Each row comes from the steps of one walk. Every step used is in the known rows, and no mark comes twice. Write the walk behind each row, first mark first.
Known rows
X > A: [ 0.14 -0.33 -0.31 -1.24  0.35 -0.01 -1.13 -1.07  0.14  0.91 -0.25  1.02
 -1.43 -2.59 -0.50  4.20  0.68 -0.45  1.03  0.26]
X > A > M > W > E: [-1.34  2.27 -0.92 -2.24 -0.40 -1.13  0.77 -0.65 -1.60 -0.04  4.43  0.47
 -0.25  5.58 -2.34  1.30  0.85 -0.75 -3.53  0.62]
T > A > M: [-4.22 -5.45 -0.50  4.54  0.42  1.30 -0.51  0.88  1.03  0.61 -4.77  2.93
 -0.49  1.97  0.29 -1.66  1.79 -0.32  0.37  1.05]
T > A > X: [-2.05 -1.86  0.51  4.78 -0.43  2.54  0.27  1.76  1.29  0.34 -5.59  1.78
 -0.82 -1.36 -1.04 -3.70  1.28 -0.51  4.46 -1.37]
T > A > M > W > X > J: [ 1.94 -1.99  0.55 -0.66 -0.46 -0.88  1.37  0.48 -0.64  0.45  2.28 -1.77
  2.51  4.62 -1.20  1.48 -0.34 -0.53  1.66 -1.27]
E > W > X: [-4.04 -0.16 -1.12  0.93  2.02  0.44  0.17 -4.34  1.76 -0.04 -3.13 -1.16
  1.05 -3.84  3.29  2.13  1.91  0.78 -2.65 -0.59]
E > W: [-4.81 -2.65 -0.85  0.04  3.29  1.27 -1.00 -4.15  0.22  0.32 -4.44 -0.22
 -0.96 -5.05  3.00  0.96  2.04 -0.15 -3.87 -1.14]
M > A > X > W > E: [-1.32  3.91 -1.02  1.16 -1.90 -0.01  0.72  1.60 -0.94 -1.17  4.31 -1.20
 -0.41  2.21 -1.08 -4.92 -0.02 -0.77 -0.33 -0.03]
M > W: [-0.62 -2.17  0.44 -1.46  3.31 -1.09 -0.72 -3.71 -0.75 -1.90 -0.87  0.23
 -1.69 -1.57 -0.04  0.69  0.48 -0.91 -5.49  0.66]
T > A > X > W > E: [-0.30  0.20 -1.38  3.68 -2.29  2.51  1.00  2.96  0.12  0.50  1.57 -0.75
  0.06  5.15  1.44 -6.58  0.95 -0.77  3.76 -1.34]
A > X > W: [ 0.30 -0.06 -0.11  0.87  0.01  1.12 -1.28 -0.03  1.48 -1.24  2.39  0.54
 -1.01  0.32  1.03 -7.74  0.24  0.48  2.85 -0.14]
J > X > W: [ 2.18 -2.19  0.14  0.73  0.65  1.75 -1.42  0.56  0.13 -1.08  2.11  1.19
 -0.77 -1.46  4.40 -3.71 -0.81  0.58  1.44  0.35]
A > X > J > M: [ 2.89  2.40  1.44  0.14 -1.81  1.05 -0.83  3.39  1.24  1.33 -2.74  1.22
 -0.36 -2.28 -1.63 -2.71 -1.72  1.56  4.58 -0.43]
T > A > M > W: [-3.02 -6.06  0.38  1.21  1.96  0.10  0.32 -0.70 -1.00 -0.84 -1.70  1.29
 -0.28  3.63 -0.76 -1.68  1.15 -1.26 -2.85  0.12]
A > M > W: [-2.93 -2.70  0.32 -0.34  2.61 -1.19 -0.84 -2.66 -0.07 -1.99 -0.03  1.86
 -0.99  1.81 -0.91 -2.46  0.82 -0.15 -5.50  1.68]
T > A: [-1.85 -4.98 -0.39  3.52  1.14  1.38 -0.44 -0.17  0.30  0.67 -5.63  1.26
 -0.98 -1.44  1.26  1.62  1.42 -1.13  0.03  0.03]
W > X > A: [ 1.54  2.19 -0.65 -0.17 -0.81 -0.86  0.16 -1.34  1.71  0.50  1.01  0.16
  0.54 -1.22 -0.25  5.41  0.57  0.43  2.32  0.72]
M > W > E: [-1.14  1.30 -0.86 -0.24  1.70 -0.98  0.33 -2.74 -1.01 -1.30 -0.06 -0.48
 -1.41  1.46  0.20  0.91  0.93 -1.10 -7.09  0.89]
X > J > M: [ 2.93 -0.60  0.65 -1.24 -0.23 -0.20 -1.53  1.42  0.30  1.65 -2.78  0.70
 -0.64 -2.54  0.87  2.52 -1.52  0.90  0.80  0.92]
X > W > E: [ 0.09  0.39 -2.21  0.94  0.06  0.11 -0.94 -1.08  0.21 -0.33  3.02 -0.78
 -0.96  2.99  3.57 -2.07  0.80 -0.27 -2.56  1.60]

Which walk is each row?
[ 2.49  1.89  0.20 -3.64  0.65 -2.09  1.00 -2.84 -0.40 -0.93  4.37 -1.40
  0.74  0.73 -1.35  5.58  0.00 -0.46 -0.75 -0.10]
M > W > X > A
[ 4.15  1.83  0.34 -0.14 -1.44 -1.02 -0.39  1.22  1.83  1.29 -1.47 -0.21
  1.29 -1.15  1.17  3.60 -1.62  1.84  2.08  1.42]
W > X > J > M
[ 3.63  5.52  1.00 -2.02 -1.93  0.02  1.13  2.89 -1.09  0.44  1.22 -1.00
  0.08  2.63 -2.13 -2.56 -1.90  0.41  0.16 -1.06]
A > X > J > M > W > E
[ 0.08 -2.99 -0.09  2.37 -0.77  2.40 -0.10  1.97  0.39 -0.17  0.94  0.00
 -0.24  2.21  1.20 -6.85  0.51 -0.60  5.39 -1.52]
T > A > X > W
[-0.08  3.67 -1.37  2.20 -1.59  1.25 -0.16  0.96  1.21 -0.62  3.03 -0.24
 -0.72  3.17  1.27 -7.48  0.59  0.32  1.08  0.23]
A > X > W > E
[-0.05  1.30 -0.65 -1.77  0.90  0.24  0.01 -3.05  0.67  1.74 -0.44 -3.39
  1.94 -4.24  2.65  4.15  0.48  0.59  0.79 -2.57]
E > W > X > J
[ 0.89  3.27  1.21 -0.31 -1.08 -0.07 -0.17  1.69 -0.77  0.43  0.05 -0.93
 -0.43 -4.56 -4.28 -0.07 -1.14 -0.71  3.15 -1.83]
M > A > X > J
[ 0.14  0.17  0.72 -0.63 -1.14 -0.16 -0.09  2.80 -0.81 -1.40  2.33  0.73
 -0.32  0.71 -0.91 -5.44 -1.62  0.58  1.17  1.03]
J > M > A > X > W
[ 2.04  0.38  0.77 -0.17 -0.54  1.78 -0.53  1.45 -0.14  0.84 -0.33  2.29
 -0.90 -4.17  0.50  3.00 -0.52  0.23  3.74 -0.79]
J > X > A
[ 3.32  2.03 -0.22  0.16 -0.52 -0.94 -0.58 -1.08  1.94  0.94  0.14 -1.36
  0.97 -2.45  0.72  4.04 -0.47  0.65  2.14  0.23]
W > X > J
[-0.24  1.45  0.21 -3.27 -0.27 -1.00  1.20 -0.17 -1.56  1.56 -0.48 -3.22
  2.56 -3.74  0.68  6.37 -1.35  0.68 -0.92 -1.48]
E > W > X > J > M > A
[-0.71 -1.23  0.39 -3.50  1.12 -1.32 -0.29 -1.60 -1.33 -0.67  3.57  1.10
 -0.66  2.58 -2.55  1.04  0.43 -0.58 -1.93  0.32]
X > A > M > W
[-2.24  1.30  1.31  1.78 -0.82 -0.12  0.28  2.68  0.15 -0.99 -4.13  2.51
 -0.89 -2.81 -3.19 -2.50 -0.86  0.61  0.04  1.32]
J > M > A > X
[-3.78 -2.44 -0.87  2.38  0.32  0.31  1.38  0.33 -1.36 -0.37 -1.09  0.66
 -0.02  6.67 -0.62 -1.42  1.55 -1.35 -4.42  0.21]
T > A > M > W > E
[ 2.97  2.14  0.72 -1.28 -1.68 -2.22  0.63  1.80 -0.41  0.78 -0.08 -1.13
  1.64 -1.97 -1.28  6.20 -2.28  0.73  0.67  1.26]
W > X > J > M > A
[ 1.95 -0.55  0.98 -2.35 -0.43 -1.35 -0.62  1.94 -1.86  1.09 -1.51 -0.35
 -0.29 -3.41 -1.47  4.78 -2.16 -0.16 -0.92  0.78]
X > J > M > A
[ 3.53  1.78  0.75 -4.16 -0.24 -2.21  1.25 -0.55 -0.47 -0.47  2.86 -0.05
  1.16  2.11 -0.95  5.30 -1.24  0.70 -0.88  1.19]
J > M > W > X > A
[ 0.78  1.06 -0.13 -2.15 -0.02  0.23  0.23 -0.76  0.75  2.04 -1.93 -2.16
  2.29 -2.83  3.07  3.90 -0.69  1.78  0.48 -1.28]
E > W > X > J > M
[-2.01 -3.30  0.05  2.21  0.66 -0.77  1.54 -0.83  0.44 -1.20 -0.31  0.48
  1.69  5.03 -0.57 -0.47  1.08 -0.33 -1.56  0.56]
T > A > M > W > X
[-0.73  0.36  0.23 -0.15 -0.30 -0.13 -0.36  0.54 -0.78 -1.73  3.77 -0.59
 -0.66 -0.64 -1.34 -4.93 -0.39 -0.57  1.20 -0.21]
M > A > X > W
